What can hang from each mark
k477: k850
k847: k169 k738 k850
k230: k850
k169: k8 k847
k582: k850
k738: k230
k8: k169
k850: k230 k582 k681 k847

(in the rows, 128 means zero)
Known rows, with every way that one mark hangs from another
k738[k230[k850[k582 k681]]]: [103 113 121  89 165 132 143 113 140 107 128 121  99 125 123 140 112 114
 119 136 167 117 124 130 105 148 127  94 136 143 129 136 164 117 158 122
 131  91 134 181 119 110  92 122  74 166 125 130 149 212 126 112 133 113
 130 134 133 129 132 130 133 116 111 156 118 138  88 125 141 148 120 149
 155 141 155]
k847[k850]: [126 147 118 141 155 126 113 104 121 129 135 125 136 128 127 141 113 112
 133 130 135 126 111 122  93 137  98 105 112 128 124 129 132 156 132 141
 162 117 143 124 129  66 112 127 105 116 133 113 133 114 124 123 130 122
 125 172 128 118 121 130 109 118 109 146 136 126 126 128 133 127 131 159
 127 136 133]
k850[k230 k582 k847]: [108 132 122 102 188 140 146 134 154 130 124 147 148  59 124 143 133 105
 119 138 147  97 103 132 115 144 107 107 108 134 134 132 145 110 154 161
 145  92 127 135 149 117 135  99  91 139 125 110 115 170 108 109 130 117
 122 160 148 125 179 134 128 112  99 137 108 137 142 135 181 111 151 103
 154 149 151]
k8[k169[k847[k738[k230]]]]: [ 93  63 135  89 189 120 112 169 164 118 116 160 152  80 129 217  99 146
 102 195 134 135 151 141 104 141 127 112 106 112 148 141  89 110 144  93
 147 130 150 136 125 102 117 143  90 163 119 119 136 161 125 152 157 126
 156 209 160 122 145 132 119 119 132 110  99 129 110 129 146 106 164 129
 107 140 155]
k8[k169[k847[k850]]]: [111 148 112 103 181 127 108 129 136 124 130 137 142  74 121 201 100 118
 117 174 125 132 121 135  85 134 105 109 110 120 127 138 108 155 128 111
 160 147 151 124 134  62 108 149 106 127 143 123 147  99 129 139 138 121
 134 205 151 104 119 135 112 116 118 123 123 118 137 127 141 123 158 133
  87 140 163]
k8[k169[k847[k738[k230] k850]]]: [103  93 122  99 181 117 112 153 162 127 128 149 165  75 134 233 105 139
 106 191 131 148 147 138  88 134 127 105 109 115 138 144  87 133 141 105
 158 141 160 140 120  69 104 151  96 157 137 110 143 141 119 154 157 118
 161 234 158 125 144 131 114 117 136 117 120 114 116 117 126 107 157 127
  98 138 157]
k230[k850[k681]]: [110 137 119 107 156 127 126 117 113  98 127 110  82 156 115 145 101 105
 135 120 155 134 129 113  87 138 113 103 126 140 121 138 147 131 150 136
 143 111 125 164 113 108 116 132  90 133 125 139 144 163 124 128 131 127
 129 125 122 134 104 131 135 117 121 154 110 149  93 133 135 153 121 162
 137 139 143]
k230[k850[k582 k847[k169 k738]]]: [108  71 122  63 189 126 156  99 157 109 121 133 113 102 136 194 138  97
  85 141 168 122 131 129  65 124 114  93 106 141 132 151  90 105 164 128
 156 128 144 166 102 144 114 117  84 165 124 113 112 197 123 129 134 130
 159 154 140 121 151 129 169 111 119 114 122 141 101 117 157 147 150 115
 139 130 149]
k738[k230[k850[k847[k169[k8]]]]]: [ 94   4 124  83 170 142 135 164 142  77 154 132 129 115 148 171 120 140
  94 124 161 126 117 112  87 134 121 103  78 134 135 128 113 102 167 127
 149 132 151 171  73 144 117 151  69 157 127 104 142 192 121 144 139 130
 146 162 125 150 114 127 197 113 118 108 132 121  77 116 160 136 139 130
 162 129 154]
k230[k850[k582 k681 k847[k738]]]: [101 127 123  62 172 120 147 112 149 105 112 140 109  99 117 180 137  90
 112 132 181 151 118 132  73 133 116  97 137 147 120 160 117  97 160 145
 150 109 140 168 115 113 121 117  84 157 113 128 117 213 113 128 136 119
 167 147 140 138 141 132 137 112 129 141 108 172 103 121 148 146 147 120
 168 141 147]
k169[k8 k847[k850]]: [105 152 117 107 161 130 105 157 117 106 135 131 143 109 128 165 107 124
 133 125 145 132 112 126  89 140  89 112 109 115 114 129 104 151 130 140
 176 141 160 119 127  86 127 150 104 129 133 111 149 142 112 140 143 122
 141 198 134 165 133 135 124 112 105 135 136 113 135 125 154 122 137 158
 157 132 150]
k582[k850[k230 k681 k847]]: [ 90 104 101  76 176 132 132 157 142 102 137 131 119  54 106 139 121 104
 151 116 149 145 116 116  85 143 116 111 112 132 133 132 181 109 159 153
 140  84 120 139 137  80 117 113  94 116 117 116 121 161  93 127 136 123
 115 170 120 141 131 135 127 115 121 121  94 156 119 135 162  86 141 150
 133 152 164]
k477[k850[k847]]: [102 110 123 136 164 132 132 166 121 108 140 143 169  96 119 166 122 100
 114 156 149 129 125 121 105 137 114 115 110 122 127 141 128 137 151 155
 150 131 130 157 125 122 130 114  98 146 111 117 116 125 115 121 122 132
 134 145 140 117 118 132 127 115 106 128 110 148 120 122 151 129 160 162
 118 142 134]
k582[k850[k230]]: [111 109  93 101 186 134 123 154 124 118 121 127 130 101 116 133 107 112
 137 132 127 119 138 119 106 147 107 110  97 117 137 114 169 131 141 137
 138  74 113 130 142 115 117 118 100 109 117 112 123 132 110 124 131 129
 100 157 125 145 146 132 135 119 108 142 109 128 125 140 172  93 126 131
 143 146 144]
k847[k738 k850[k582]]: [130 164 112 111 168 115 132  91 141 140 114 138 146 116 128 172 126 101
 117 129 148 133 123 140  90 135  92  95 128 130 132 142 110 140 133 142
 168 107 153 132 130  73 117 113 103 143 124 108 123 160 119 119 133 112
 147 175 148 130 164 129 114 116 118 158 134 137 135 121 143 123 134 137
 159 134 134]
k582[k850]: [111  82 109 101 172 125 119 126 115 115 128 136 124 108 113 133 109 109
 131 124 135 135 117 124 100 146  94 105 109 120 135 123 157 130 130 124
 138  83 127 128 142  99 105 128 102 110 108 118 125 140 126 122 123 135
 117 150 128 125 114 129 125 121 105 129 118 144 117 140 161  99 133 159
 129 140 143]
k847[k169 k850]: [124 121 114 123 155 136 117  83 129 121 151 112 108 132 134 160 108 113
 120 114 132 118 124 120  75 126 106 101  99 127 136 128 126 151 142 128
 168 134 148 127 107  73 103 125 106 132 144 111 137 135 128 126 134 129
 118 170 120 113 121 128 140 118 110 115 141 121 111 121 132 127 126 154
 109 129 145]
k8[k169[k847[k738]]]: [102 112 124  80 193 121 113 148 145 118 103 150 132  92 118 220 100 125
 109 184 134 141 141 140  89 135 108 113 112 113 143 147  80 118 137 109
 158 137 143 125 128 106 131 139 102 145 120 127 132 145 125 151 147 132
 153 192 158 120 138 133 120 117 130 120  99 138 128 134 151 112 169 118
 112 138 150]
k850[k582]: [122 146 122 118 172 136 133  90 129 129 116 140 120 111 118 136 118 109
 117 125 149 103 105 138 115 146  95 102 127 130 139 132 140 125 135 132
 143  90 140 131 142 105 112 108  98 137 115 123 128 165 133 104 122 122
 124 137 149 119 146 129 115 119  93 150 121 137 134 137 162 125 135 135
 153 139 142]
k8[k169]: [122  97 118 123 182 132 114 110 124 121 117 148 122 102 121 166 101 122
 108 152 131 133 115 128 114 137 102 105 104 124 153 132 125 133 133 113
 139 110 139 128 120  87 122 140 100 124 122 128 137 117 138 126 129 129
 116 150 148 104 107 128 140 123 118 139 111 140 131 136 151 121 156 126
 125 142 147]
k582[k850[k681 k847]]: [ 92  80 114  71 159 128 123 131 132 100 148 147 112  59 101 146 119  98
 145 110 156 161 100 127  80 142 109 105 123 136 131 142 172 104 147 138
 145  95 133 142 127  61  96 127  96 117 106 126 116 176 109 125 130 129
 135 165 123 126  93 131 123 118 117 108 103 166 114 134 153  94 145 173
 120 146 162]
k850[k582 k681 k847]: [100 130 131  91 161 133 137  98 148 114 136 148 112  68 105 151 126  98
 130 116 170 133  79 141  92 141 106 104 140 145 135 149 156 101 152 146
 149 103 147 147 135  68 107 108  92 141 116 125 120 206 114 107 129 117
 138 153 144 119 131 130 106 115 108 122 106 168 125 130 155 122 147 156
 149 147 159]
k169[k847[k738 k850[k230]]]: [105 169 114 105 181 115 118 171 153 129 119 119 150 103 129 196 116 117
 134 158 128 121 164 124  85 135 112 115 108 115 115 136  95 143 144 147
 176 137 137 124 143 104 146 115 105 147 140 106 130 135  98 147 157 119
 145 218 135 157 183 138 106 112 127 134 117 109 132 126 148 105 139 131
 123 140 138]

Rows
[113 163 113  83 163 133 141  95 120 104 115 116  86 131 113 141 111  95
 121 117 170 122 116 128  94 141 106  97 141 145 124 141 155 131 151 133
 137  97 135 167 127 106  95 120  87 148 125 138 144 182 126 112 125 117
 128 116 133 127 128 131 131 115 105 163 118 147 107 132 145 159 123 150
 155 141 152]	k230[k850[k582 k681]]
[ 96 106 125  90 158 126 133 134 128  99 135 129 106 110 117 154 118  96
 132 129 165 141 111 115  81 134 121 107 120 150 114 148 141 112 157 145
 142 120 131 162 108 112 130 128  87 135 125 134 128 168 115 129 130 128
 145 142 120 118  99 135 135 114 123 133 108 155  96 130 137 152 145 147
 129 143 150]	k230[k850[k681 k847]]
[118  74 120 100 164 132 121 123 130  89 123 129 105 151 133 179 105 126
 106 101 153 148 133 122  85 129  94 104  94 111 150 129  86 109 150 124
 168 126 157 126  91 105 135 132  95 149 113 107 135 180 119 147 148 133
 143 158 130 168 135 125 176 118 126 120 122 135 104 124 162 109 133 138
 185 124 135]	k847[k169[k8] k738]
[ 97 133 117  70 173 146 149  98 168 106 139 121  93  61 118 162 126 103
 122 115 159 107 111 130  83 134 119 104 114 141 145 138 158 101 177 145
 153 107 138 143 122  84 113  95  87 157 138 118 127 206 105 113 142 115
 116 155 129 122 164 131 144 112 111 105 104 142 118 125 165 112 139 128
 142 146 170]	k850[k230 k582 k681 k847[k169]]
[107  27 133 112 168 126 125 120 161 113 138 133 121 136 142 181 105 140
 106 130 142 125 153 126  87 131 128 102 100 118 152 129 103 102 158 110
 155 125 145 136 101 107 112 116  88 169 118 105 128 178 124 139 152 130
 143 174 129 129 142 124 146 122 128  96 114 129  81 122 136 109 134 148
 127 129 137]	k847[k169 k738[k230]]
[104  45 115  79 175 141 131 146 126  79 143 127 112 121 139 166 119 116
 100 112 162 140 113 112  76 127 105 103  79 135 127 134 105 113 158 128
 158 134 146 153  73 146 129 154  82 141 127 113 141 174 123 144 132 135
 142 149 122 150 108 129 194 111 112 118 130 128  93 121 164 141 145 124
 166 127 152]	k230[k850[k847[k169[k8]]]]
[ 96 174 107 102 170 146 152 151 148 101 131 135 146  65 109 169 126  89
 121 144 164 117 120 126  99 143 123 109 130 134 132 141 166 128 174 168
 144 111 126 172 143  97 122  95  90 167 123 119 124 187  97 104 133 109
 117 140 142 138 165 136 123 110 103 142  98 152 132 119 160 123 145 156
 149 151 153]	k477[k850[k230 k582 k681 k847]]
[125 103 109 108 155 128 116 109 133 103 133 123 119 136 142 195 113 124
 113  95 147 158 132 118  67 124  92  99  92 115 142 131  82 137 142 130
 186 142 170 121  83  74 125 139 100 142 129  99 142 165 112 148 150 124
 143 181 125 172 135 125 168 116 131 119 139 125 112 113 143 114 126 157
 174 121 136]	k847[k169[k8] k738 k850]
[ 86  58 134  92 158 129 133 163 146  98 150 134 119 108 126 148 113 121
 125 140 165 139 117 115  94 137 137 104 118 150 119 144 150 102 166 137
 133 115 132 177 101 111 113 133  73 151 123 127 136 179 113 133 136 124
 147 160 124 124 103 132 137 115 124 124 108 149  77 123 132 141 141 156
 124 143 154]	k738[k230[k850[k681 k847]]]
[ 97 147 120  99 164 127 149 138 150 103 120 147 142  86 107 202 129  86
 108 143 175 159 124 139  78 135 115 104 144 130 133 161 128 112 167 154
 152 127 140 164 131  89 120 105  93 175 104 121 114 196 102 115 136 117
 155 146 149 137 149 131 114 112 123 134  95 173 121 112 145 128 152 162
 152 143 140]	k477[k850[k582 k681 k847[k738]]]
[122 193 111 108 147 129 130  68 134 125 131 123 110 109 116 142 114  95
 134 109 158 133  91 136  85 141  99  95 146 140 127 138 160 145 140 143
 160 104 155 138 135  34  91 113 101 136 135 122 139 171 118 104 131 106
 126 158 136 127 133 129 105 116 108 148 131 143 134 124 135 135 120 165
 152 140 156]	k847[k850[k582 k681]]
[110 142 122 100 150 119 132 101 163 125 132 137 128 110 127 180 113 115
 126 121 160 151 121 137  88 138 121  92 145 135 138 145 141 121 149 134
 155 104 163 147 125  36  93 110  88 166 127 110 139 202 109 122 150 102
 153 184 139 138 159 128 102 118 131 142 125 148 107 113 121 120 119 166
 162 140 145]	k847[k738[k230] k850[k582 k681]]
[109  79 116  66 186 137 151  96 145 111 137 128 104  96 132 163 135  98
  93 135 165 103 110 126  74 131 111  96 102 145 126 143 122 113 159 131
 154 123 137 167 109 141 100 122  86 156 130 120 123 182 131 116 122 130
 134 144 135 108 135 129 163 111  99 118 130 132 103 121 161 148 144 110
 131 133 156]	k230[k850[k582 k847[k169]]]
[117 142 115 110 141 132 120  65 134 110 156 101  81 120 121 164  99 109
 135  97 145 134 117 119  62 126 108 101 119 136 133 134 142 148 152 126
 170 133 153 133 103  35  93 126 103 137 146 122 144 154 120 127 141 121
 118 164 112 125 108 127 133 119 117 112 130 137 101 117 116 129 121 189
 112 133 157]	k847[k169 k850[k681]]
[ 97  12 101  61 173 142 126 137 128  84 151 143 121  68 124 154 122 115
 113 101 151 149  97 120  79 136  90 103  82 122 146 127 135 107 149 126
 159 112 152 127 100  93 109 146  92 119 110 104 125 172 111 135 131 137
 129 169 121 153 105 127 180 116 109  94 127 141 109 124 180  87 145 149
 153 130 160]	k582[k850[k847[k169[k8]]]]
[104  47 124  92 161 142 125 132 133  89 148 142 122  98 134 159 118 123
 110  99 154 136  96 123  88 130  96 108  85 123 142 132 111 103 154 131
 169 132 161 125  89 103 131 141  89 134 119 108 133 176 116 137 135 135
 133 158 128 143 115 127 175 115 111  98 124 136 111 124 168 109 148 137
 161 127 152]	k850[k847[k169[k8]]]
[100 155 120  87 172 139 144 126 158 116 129 138 118  59 113 148 129  98
 135 120 162 116  99 131  99 144 114 109 126 142 135 139 163 104 163 157
 146  94 133 139 142  77 132  97  89 143 127 120 125 192 102 108 137 110
 122 157 140 128 168 133 119 113 111 140 101 152 134 133 167 112 143 135
 158 153 162]	k850[k230 k582 k681 k847]
[107 105 121  86 181 131 148 120 137 119 121 143 138  95 126 147 135  96
 102 151 164 110 100 133  96 139 106  98 116 148 118 146 129 118 148 142
 144 109 132 163 128 138 119 128  86 139 122 121 119 184 128 113 117 124
 143 140 144 109 136 132 135 112  99 150 123 142 117 129 162 147 150 112
 146 140 146]	k230[k850[k582 k847]]
[108  81 110  61 184 146 146 117 133  85 133 132 115 100 137 166 132 107
  94 115 173 118  99 127  77 134  97  96  94 139 132 136 112 113 159 137
 159 116 153 164  89 138 112 141  77 153 127 112 136 203 125 123 125 126
 136 138 136 148 137 128 192 109 101 123 136 132 106 119 176 143 141 112
 180 128 160]	k230[k850[k582 k847[k169[k8]]]]
[100  56 127  76 161 121 134 123 152  92 137 107  79 156 134 189 101 125
 113 122 162 144 168 115  69 128 141  97 116 134 139 139 117 105 172 112
 149 127 140 176  86 109 101 131  78 179 127 122 143 214 120 146 152 127
 144 159 113 147 117 127 165 118 140 114 109 143  59 115 118 139 121 159
 128 131 146]	k847[k169 k738[k230[k850[k681]]]]
[ 92 123 122 120 150 133 130 155 127  97 147 138 142  94 109 168 114  96
 126 139 161 149 118 121  91 135 120 113 130 131 126 147 149 127 163 151
 146 136 134 161 121  87 118 119  96 152 113 128 122 157 105 121 131 125
 133 139 131 123 104 133 118 114 118 128  99 162 113 118 135 132 153 194
 119 144 142]	k477[k850[k681 k847]]
[108 209  98 121 169 143 145 136 132 107 118 114 124 115 109 163 108  90
 123 132 156 110 140 124 112 146 119 107 137 125 139 130 168 141 168 156
 141  96 119 164 146 100 118  89  92 166 127 124 141 175 104 103 134 108
  99 126 141 143 171 133 123 113 106 162  98 145 127 122 154 129 125 164
 162 149 149]	k477[k850[k230 k582 k681]]
[ 99 105 128  71 160 141 144  70 158 105 149 133  91  62 115 164 123 101
 115 104 167 123  91 138  73 135 111 101 127 146 146 147 146  95 164 132
 158 116 152 140 114  67 100 107  89 155 126 126 125 217 116 109 133 121
 131 151 132 112 127 126 134 115 106  93 112 156 115 123 153 120 142 155
 136 139 169]	k850[k582 k681 k847[k169]]
[108  25 130 103 161 133 120 142 148  90 135 139 122 142 146 179 106 148
 106 113 150 139 136 123  93 133 111 102  91 112 158 124  94  97 156 113
 159 125 160 134  80 107 127 137  83 166 111  98 141 208 114 148 156 129
 146 174 133 170 140 125 175 120 128 111 121 127  86 119 151 102 130 146
 186 124 138]	k847[k169[k8] k738[k230]]
[100  68 101  77 195 119 134 178 152 116 118 148 154  67 122 172 133 106
 128 137 140 145 142 122  92 137 111 110  92 117 134 138 133 104 153 153
 144  91 119 130 133 113 136 112  97 125 107 104 101 154  94 139 141 131
 136 190 132 151 158 135 141 115 136 120 100 149 122 133 175  78 153 115
 142 146 140]	k582[k850[k230 k847[k738]]]
